Known rows, with every way that one mark hangs from another:
{rovop {zanen {mosom pota {tedad {tomi subanef}}}}}: [  2.3  22.8  -5.4  -4.0  -7.8  20.5 -29.4 -28.3 -18.5  -8.8 -12.7 -10.3
   3.5  -4.0   6.4 -22.3   9.7]
{zanen {mosom pota} rovop}: [-34.9 -16.7  17.2 -11.2  29.3   4.9 -30.3 -24.6  22.1  60.5   2.5  19.5
  34.7  -7.3 -19.5  12.9   2.0]
{tedad {tomi subanef}}: [-17.3  -3.7  -2.6 -12.9 -12.8 -23.0  15.2 -21.1 -11.4  12.2 -17.1  11.8
 -20.2  29.7  -1.3  -4.7 -25.5]
{tomi tedad}: [-22.1  -6.6   6.9 -19.3  -2.3 -42.7  34.6   4.0  29.5  17.4   9.5  -3.7
   7.3  10.6  13.5  34.1 -48.8]
{tomi subanef {tedad {mosom pota {zanen rovop}}}}: [ -4.4  -0.9   7.7   4.8   1.7   6.3 -29.6 -11.4   8.2  -3.2  34.2  17.5
   3.2 -33.0  27.0  -3.0  50.9]
{tedad {mosom {zanen rovop}} {tomi subanef}}: [  8.3   2.4   3.0   1.9 -18.6  -5.0   2.6 -23.5  -6.0   1.2   2.6  13.1
 -19.8   1.5   8.0 -10.9  43.4]
{mosom pota {tedad {tomi subanef}}}: [  1.4  -3.3 -12.6   6.8  12.1   0.1 -16.0   8.4 -24.5 -24.2  -8.4  15.5
 -20.5   2.1  -3.5  -9.1   7.0]
{vuran {tedad {mosom pota zanen} {tomi subanef}}}: [  8.1  12.7   0.5  -2.4 -34.6  23.6  -1.1   2.9  -4.5 -30.9 -15.3  -3.4
 -16.0   5.4   1.2 -42.1  47.2]
{tomi subanef {tedad {mosom pota zanen}}}: [ -3.0   0.0   6.7   5.2   0.5   7.0 -13.1  -1.7   3.0 -28.4  20.5   1.7
 -20.1 -20.0  29.7  -6.9  22.2]
{rovop {zanen {mosom pota {tedad tomi}}}}: [  6.9  22.6  -5.6  -6.0  -0.4  16.9  -4.9 -15.4  -2.1  -8.9  -6.2 -16.9
  10.3  -0.7   4.5  -6.3   6.8]
{zanen mosom}: [-32.6 -14.9  19.1 -19.2   9.2 -18.7  16.7 -18.3  23.3  45.3 -21.5  -8.3
  11.9  17.7 -15.0  24.0 -52.5]
{pota {mosom zanen}}: [-11.2  -3.8   0.2   1.9   5.9   0.8  20.4  31.4  -4.3   9.5   0.2  -7.0
  -4.1  35.6 -12.8  -2.1 -79.5]
{pota {mosom {tedad tomi} {zanen rovop}}}: [ 23.3  -2.8 -16.4  19.4  -1.7   2.6   8.0  33.3 -18.9  -9.7  11.1  -2.9
  10.1   4.0   0.3  -7.2 -10.1]
{rovop {zanen mosom}}: [-25.5  23.5  16.8 -28.6  -8.5 -15.6  21.3 -30.0  24.5  45.7 -14.3 -21.5
  21.0  27.6 -12.7  18.3 -59.2]
{tedad {mosom pota zanen} {tomi subanef}}: [  5.1   1.6  -2.9   8.0  -2.5  22.5 -10.3 -10.7 -19.7 -33.9   0.2  13.3
 -42.8   5.4  13.1 -32.0  40.0]
{vuran {tedad tomi}}: [-10.7   6.8   1.5 -25.4 -37.5 -26.8  46.5   6.6  20.3  14.4 -26.0  -9.3
  13.7  35.2 -15.7  -0.4 -21.6]
{zanen {mosom pota {tedad {tomi subanef}}} rovop}: [ -5.4 -15.4  -0.7   5.7  11.4  14.1 -50.5 -27.2 -14.7  17.6  -4.9  17.0
  17.5 -29.1  -0.2 -12.2  45.2]
{pota {mosom {tedad {tomi subanef}} {zanen rovop}}}: [ 18.1  -3.2 -14.9  21.5  -9.8   7.6 -16.4  18.9 -35.1  -8.2   6.3   5.3
   2.5   0.3   1.6 -22.8  -7.3]
{zanen {mosom pota tedad} rovop}: [-13.6 -16.0   9.6   1.6  33.9   1.7 -29.1   3.0  15.4  33.1  -0.1   8.0
  34.4 -24.1 -21.1  22.7   8.4]
{tomi {tedad mosom}}: [-19.1  -4.3  17.6  -8.8  -2.4 -59.0  40.1  23.2  25.7  -2.9   9.6  -0.8
  -2.5   8.3  20.4  28.8  -2.9]

Rows:
[  2.2   0.3   7.2   2.8   9.4   1.2  -6.6   3.3  26.6  -2.7  40.5   9.7
   9.5 -28.6  24.2  12.8  46.6]  {tomi {tedad {mosom pota {zanen rovop}}}}
[ -0.7   0.1  10.2  -2.5 -16.7 -19.5  15.5  -4.7  11.8 -19.4  10.6 -10.3
 -19.7  -9.3  30.0   9.1  -2.8]  {tomi subanef {tedad {mosom zanen}}}
[  0.8 -15.8  -3.2   3.7  18.0  12.6  -9.7  -3.3  -3.8  -9.2 -13.1  -5.2
   0.7 -10.4   1.9  -1.2  13.5]  {zanen {mosom pota {tedad tomi}}}
[ -6.9   9.1  12.7 -14.4 -36.5 -42.7  52.0  28.2  18.3  -5.6 -27.0  -6.1
   1.3  33.6  -9.6  -6.1  23.7]  {vuran {tedad mosom tomi}}
[-12.5 -14.3  13.5  -5.4  18.0 -22.8   1.4  -1.8  22.3  42.5  -9.5  -5.4
  34.0 -13.1 -21.6  40.0 -16.5]  {zanen {mosom tedad} rovop}
[ -5.1 -14.7  -3.0   5.7   9.8  16.9 -36.1 -17.4 -19.5  -8.2 -19.6   3.2
  -5.6 -15.5   3.9 -16.1  17.3]  {zanen {mosom pota {tedad {tomi subanef}}}}
[ 29.2   0.8 -19.4   9.2  14.2  30.3  -8.4  -0.3  -0.4 -17.1  17.2   5.1
  -3.4 -18.7  -2.2   4.2  26.1]  {mosom pota {tedad tomi} {zanen rovop}}
[ 24.3  -0.1 -20.9  10.4   3.7  35.5 -15.2  -4.5 -23.9 -40.8  -1.4  -2.3
 -32.7 -11.4   5.2 -15.6   1.8]  {mosom pota {tedad {tomi subanef}} zanen}
[ -5.5   0.5  -1.4  -4.9  24.3  25.5 -10.7 -11.5  17.3  28.2  20.1  12.8
   7.7  -3.7 -19.5  13.7 -15.4]  {mosom pota {zanen rovop}}
[ 27.2   2.9 -14.9   5.0 -12.1   7.8  -0.9 -16.8 -10.6  -5.9   1.7  -1.9
  -9.8 -14.0   1.1   3.0   4.6]  {mosom {tedad {tomi subanef}} {zanen rovop}}
[ 15.1   0.9 -11.6   5.5  29.0  23.6   7.5  24.6   5.1 -24.6   4.9 -11.9
 -14.8  -7.3 -17.3  20.1 -34.1]  {mosom pota tedad zanen}
[  6.2   1.4  -1.2   9.5  -0.5  21.9 -28.5 -20.4 -14.1  -7.8  11.9  27.6
 -20.0  -8.2   9.1 -28.1  69.6]  {tedad {mosom pota {zanen rovop}} {tomi subanef}}
[ 13.6  11.9   1.6  -2.8 -25.5  17.5   5.6   8.2  17.5  -6.2   4.1   4.8
  14.6  -3.7  -3.5 -24.4  73.1]  {vuran {tedad {mosom pota {zanen rovop}} tomi}}
[  0.4 -15.7  -0.7   4.3  19.7  11.1 -26.4 -13.5   0.8  16.3   0.4  10.4
  23.5 -23.5  -3.1   4.0  42.2]  {zanen {mosom pota {tedad tomi}} rovop}
[  9.6  -2.9  -5.2  16.4  12.6  -5.3   5.7  50.0  -4.9   7.7  11.7  -3.8
  19.9   3.8 -19.3  13.2 -44.8]  {pota {mosom tedad {zanen rovop}}}
[-11.5  -6.7   2.7   3.1   8.1  -2.6   4.3  20.9   1.0  34.7  12.8   6.4
  20.0  21.2 -16.3   2.9 -52.5]  {pota {mosom {zanen rovop}}}
[ 18.1  -3.2 -17.3  20.2 -11.2   8.8   0.2  29.4 -39.4 -35.3  -8.0  -8.8
 -20.2  13.6   5.8 -26.3 -36.1]  {pota {mosom {tedad {tomi subanef}} zanen}}
[  3.7  23.5   0.3 -10.4 -24.7  -6.8   0.4 -30.6 -13.2   1.0 -22.8 -23.9
   3.7   5.6   6.2  -5.5 -14.8]  {rovop {zanen {mosom {tedad {tomi subanef}}}}}
[ 10.7   2.1  -1.7   7.7   8.7  17.4  -4.5  -7.1   1.3 -10.3  20.0  19.8
 -13.2  -3.2   6.3  -9.6  65.6]  {tedad {mosom pota {zanen rovop}} tomi}
[-24.6  -3.7  17.7  -6.3 -10.1 -54.5  15.7   9.2  10.0  -3.2   3.6   6.2
  -8.0   4.5  23.5  15.1   2.1]  {tomi subanef {tedad mosom}}
[ 26.4   2.9 -16.6   3.8 -14.0   8.7  16.0  -6.4 -16.7 -31.2 -12.0 -15.7
 -31.5  -1.4   4.0  -1.1 -23.8]  {mosom {tedad {tomi subanef}} zanen}
[ -4.7  25.1   9.6 -15.5  -2.3 -18.8  23.1  -3.1  18.5  17.7 -15.5 -32.9
  19.7  11.1 -15.1  30.1 -52.8]  {rovop {zanen {mosom tedad}}}
[  9.7  -3.6  -6.9  16.0  11.6  -3.6  22.0  57.4 -10.7 -18.5  -0.8 -18.7
  -3.3  17.1 -15.3   9.7 -72.6]  {pota {mosom tedad zanen}}
